In the rows, zero is written as 128.
Known rows, with every step that occurs
G, H, A, J, D: [177 101 186 100  98 180 128 121 146 124 152 145 106 104 115 225 140 114
 115  93 110 145 134 116 141 124 143]
F, G, W, D: [ 80 126 123 211 106 144  61 190  91  91  80 103 131 149 123  85 155 153
 169 122 144 150 103 142 149 152 125]
F, D, J: [ 98  76 113  66 114 172 135 130 152 123  93 124 114 105 131  59 132 132
  96 119 122 125 112 141 102 119 149]
H, A, J, G: [182 147  95 127 168 112 198  60 151 122 170 141 140 137 138 158  72 112
 141 154 126 115  94 136 130 127 135]
A, H: [ 99 163 136 170 116 128  48 169 128 154 115 132 106 169 143 150 162 135
 138 128 142 123 156 128 108 139  87]
A, J, G, W: [207 120  65  72 122 104 167 128 123  89 157 107 149 179 137  40  97 135
 146 156 125 138  33 158 107 143 141]
H, A, W, G, F, D, J: [105  93  77  32 170 150 195  92 148 122 116 118 141 103 134  75 126 116
 112 153 104 117 129 133 158 114 147]
D, H, A, W, G, F: [141 143  93  62 187  40 185  92 125 121 168 114 141 141 140 116 129 119
 154 137 114 113 153 118 162 119 111]
W, G, F, D: [136  91  99  78 200  77 146 112 160 108  99 110 117 110 126  61 154 116
 150 148 125 113  92 133 119 126 149]
D, J, A: [ 87  85 143 108 115 167 210 122 143 137 166 139 115 129 124 152 126 119
 144  92 137 122  96 127 113 128 151]
G, W, A, J, D, H: [202  78 173  81  53 154  96 185 101  91 149 129 119 125 108 120 158 141
  70 118 107 151 136 116 116 123 137]
D, H, A, J: [168 140 176  92 102 128 170 130 122 111 181 156 121 115 127 197 106 129
 112 113 127 122 165 121 124 123 130]
G, W, D, J: [ 80 112  88 105  90 187 132 169 104  92 102 114 131 157 118  82 131 143
 117 130 123 143 103 164 113 143 118]
G, H, A, W: [ 96 188 151 123 119 115  74 113 107 177 128 118 134 118 149 140 131 143
 154  91 129 119 192 127 158 122 121]
H, A, W, G, F, D: [126 111 100  69 210  89 154  91 147 129 106 107 126  95 128  74 142 117
 162 155 120 114 130 130 154 120 153]
H, A, J: [159 149 146  85 133 142 188 108 135 100 179 147 122 121 132 190 105 122
 149 121 122 114 141 139 133 128 139]
D, H, A, J, G, W: [201 120 112  80 105 101 171 141 112  91 164 121 152 169 125  88  79 130
 128 167 126 137  74 139 109 139 134]
G, W, D, H: [106 129 164 167  67 114  54 206  81 115 103 119 114 149 109  92 147 157
 108 113 147 155 139 135  88 142 103]
D, H, A, J, G, F: [177 140  98  92 170  78 204  96 139  97 190 139 146 144 137 147 109 109
 140 165 112 114 131 124 132 113 133]
F, G, H, A: [ 87 172 216 210  98 119  73 151 129 135 125 137 140 126 131 225 112 123
 156  91 140 108 193  93 164 130 128]
H, A, W: [ 92 168 129  83 155 111 123  91 108 167 137 115 121 117 154 112 120 144
 177 103 124 117 176 140 163 120 132]
A, W, G, F, D, H: [142  95 128  89 139  69  99 137 127 145 103 118 120  96 135  48 165 140
  97 125 132 132 144 112 119 111 125]
W, D, J, G: [108 129  56 164 149 146 153  89 141 130 106 126 138 146 130 102  98 125
 111 141 129 132  74 148 120 130 113]
A, W, D, J, G: [105 134  32 148 154 152 140  71 129 151 103 119 144 137 143  71 106 134
 112 142 125 140  85 154 142 125 112]
W, G, F, D, J, A, H: [102  98 117 154 147 169 155 146 151 150 129 140 125 140 123 167 163 102
 123 160 133 127 114 111 130 135 116]
W, A, H: [111 180 134 195 110 153  31 191 107 128 117 125 133 170 127 155 166 135
 137 161 125 104 197 124 130 141  99]

Rows
[160 105  63  62 111 117 169 136 125  93 139 102 152 190 133  18  89 133
 126 160 122 132  44 154 105 142 133] => D, J, G, W
[135 101  93 103 194  95 127 105 156 118  98 112 123 110 131  41 147 117
 156 160 124 120  94 133 106 117 160] => J, G, F, D
[191 143 117 129 142 101 182  80 141 127 167 148 139 133 133 163  72 118
 114 150 130 123 102 124 122 122 126] => D, H, A, J, G
[ 50 182 145 252 121 156  24 135  88 163  79 120 135 102 136 169 158 149
 159  99 140 141 183 124 193 134 112] => F, G, H, A, W, D
[116 188 126 144 136 106  87  85 116 185 127 118 143 124 150 130 109 135
 148 110 129 120 163 126 161 122 119] => J, G, H, A, W
[186 123 123 126 149 115 167  84 146 132 138 146 137 107 125 143  82 116
 103 160 131 126  93 122 119 121 143] => F, D, H, A, J, G
[145  77 200  96  75 116  77 156 125 139 125 135  89 118 122 138 158 140
  83  76 130 151 150 109  98 115 121] => J, D, H
[186 117 146  76 147 110 195 111 141  95 165 148 129 100 119 177 115 113
 109 147 118 122 141 116 134 121 137] => W, G, F, D, H, A, J
[150 107 101  98 198 120 170  93 158 107 124 127 132  95 126 100 128 108
 152 175 117 118 103 129 128 117 167] => H, A, J, G, F, D
[139 135 114 176  95 136  73 123 157 156  85 127 146 127 129 101 116 124
  81 115 132 123 102 118 103 125 120] => F, D, J, G, H
[ 75 162 213 179 107 120 101 156  99 131 119 143 112 121 101 212 108 133
 133 118 142 126 198 119 120 135 110] => W, D, H, A
[134 142 114 147 107 115 125 107 140 174 128 119 145 132 137 139 136 126
 103  83 135 124 112 113 146 134 107] => D, J, A, W, G, H
[186  72 182  87  72 137 107 146 127 127 146 146  92 107 125 151 158 140
  67  82 123 158 133 113 106 112 128] => A, J, D, H
[111 146  84 184 136 125  98 152  98 105  88 101 132 167 113  68 125 142
 161 153 140 151  66 161 110 157 116] => J, G, W, D
[184 168 148 127 122 123 171 108 142 114 169 146 139 127 123 219 101 114
 124 117 126 113 138 120 139 134 118] => W, G, H, A, J
[ 98 127 210 109 131 100 123 151 123 124 130 139 116 100 111 159 118 122
 137 131 131 115 198 109 115 118 144] => G, F, D, H, A
[ 61  98 138 169 114 192 185 130 124 132 139 139 113 119 110 168 138 123
 145  97 141 136 100 135 123 136 143] => W, D, J, A
[ 82 120 144 173 103 187 125 162 135 164 140 147 114 155 133 183 155 120
 125 124 141 128 136 117 119 136 109] => D, J, A, H
[163 169 169 131 104 141 139 128 133 116 165 148 131 118 129 218 110 122
 127 106 124 117 159 126 130 129 131] => G, H, A, J
[117 168  82 209 101 146  55 114 125 172  90 121 153 135 139 114 130 137
  87 106 131 137 117 130 135 129  97] => A, W, D, J, G, H
[ 56 193 138 219 123 151  42 133  86 171  84 119 125 109 123 165 149 149
 159 105 137 140 180 139 161 137 107] => G, H, A, W, D
[112 126  44 122 180 117 182 100 139  97 144 121 145 156 135  91 126 115
 146 162 112 124 104 146 130 121 121] => W, D, J, G, F
[175  86 131 110 132  95 115 140 137 123 122 137 121  99 128  77 149 130
  84 140 129 136 119 114  95 108 141] => A, J, G, F, D, H
[ 81  96 148 170 108 201 107 166 142 168 116 146 110 128 125 159 168 118
 118 132 141 131 124 114 115 136 125] => F, D, J, A, H
[112  96 123  82 175 107 114 140 150 109  99 113 110 104 131  49 171 127
 163 137 125 117 123 135 106 118 164] => G, F, D
[ 77 140 210 194  87 124  88 186  87 107 114 132 130 130 107 188 111 140
 139 125 142 137 180 108 151 140 120] => F, G, W, D, H, A
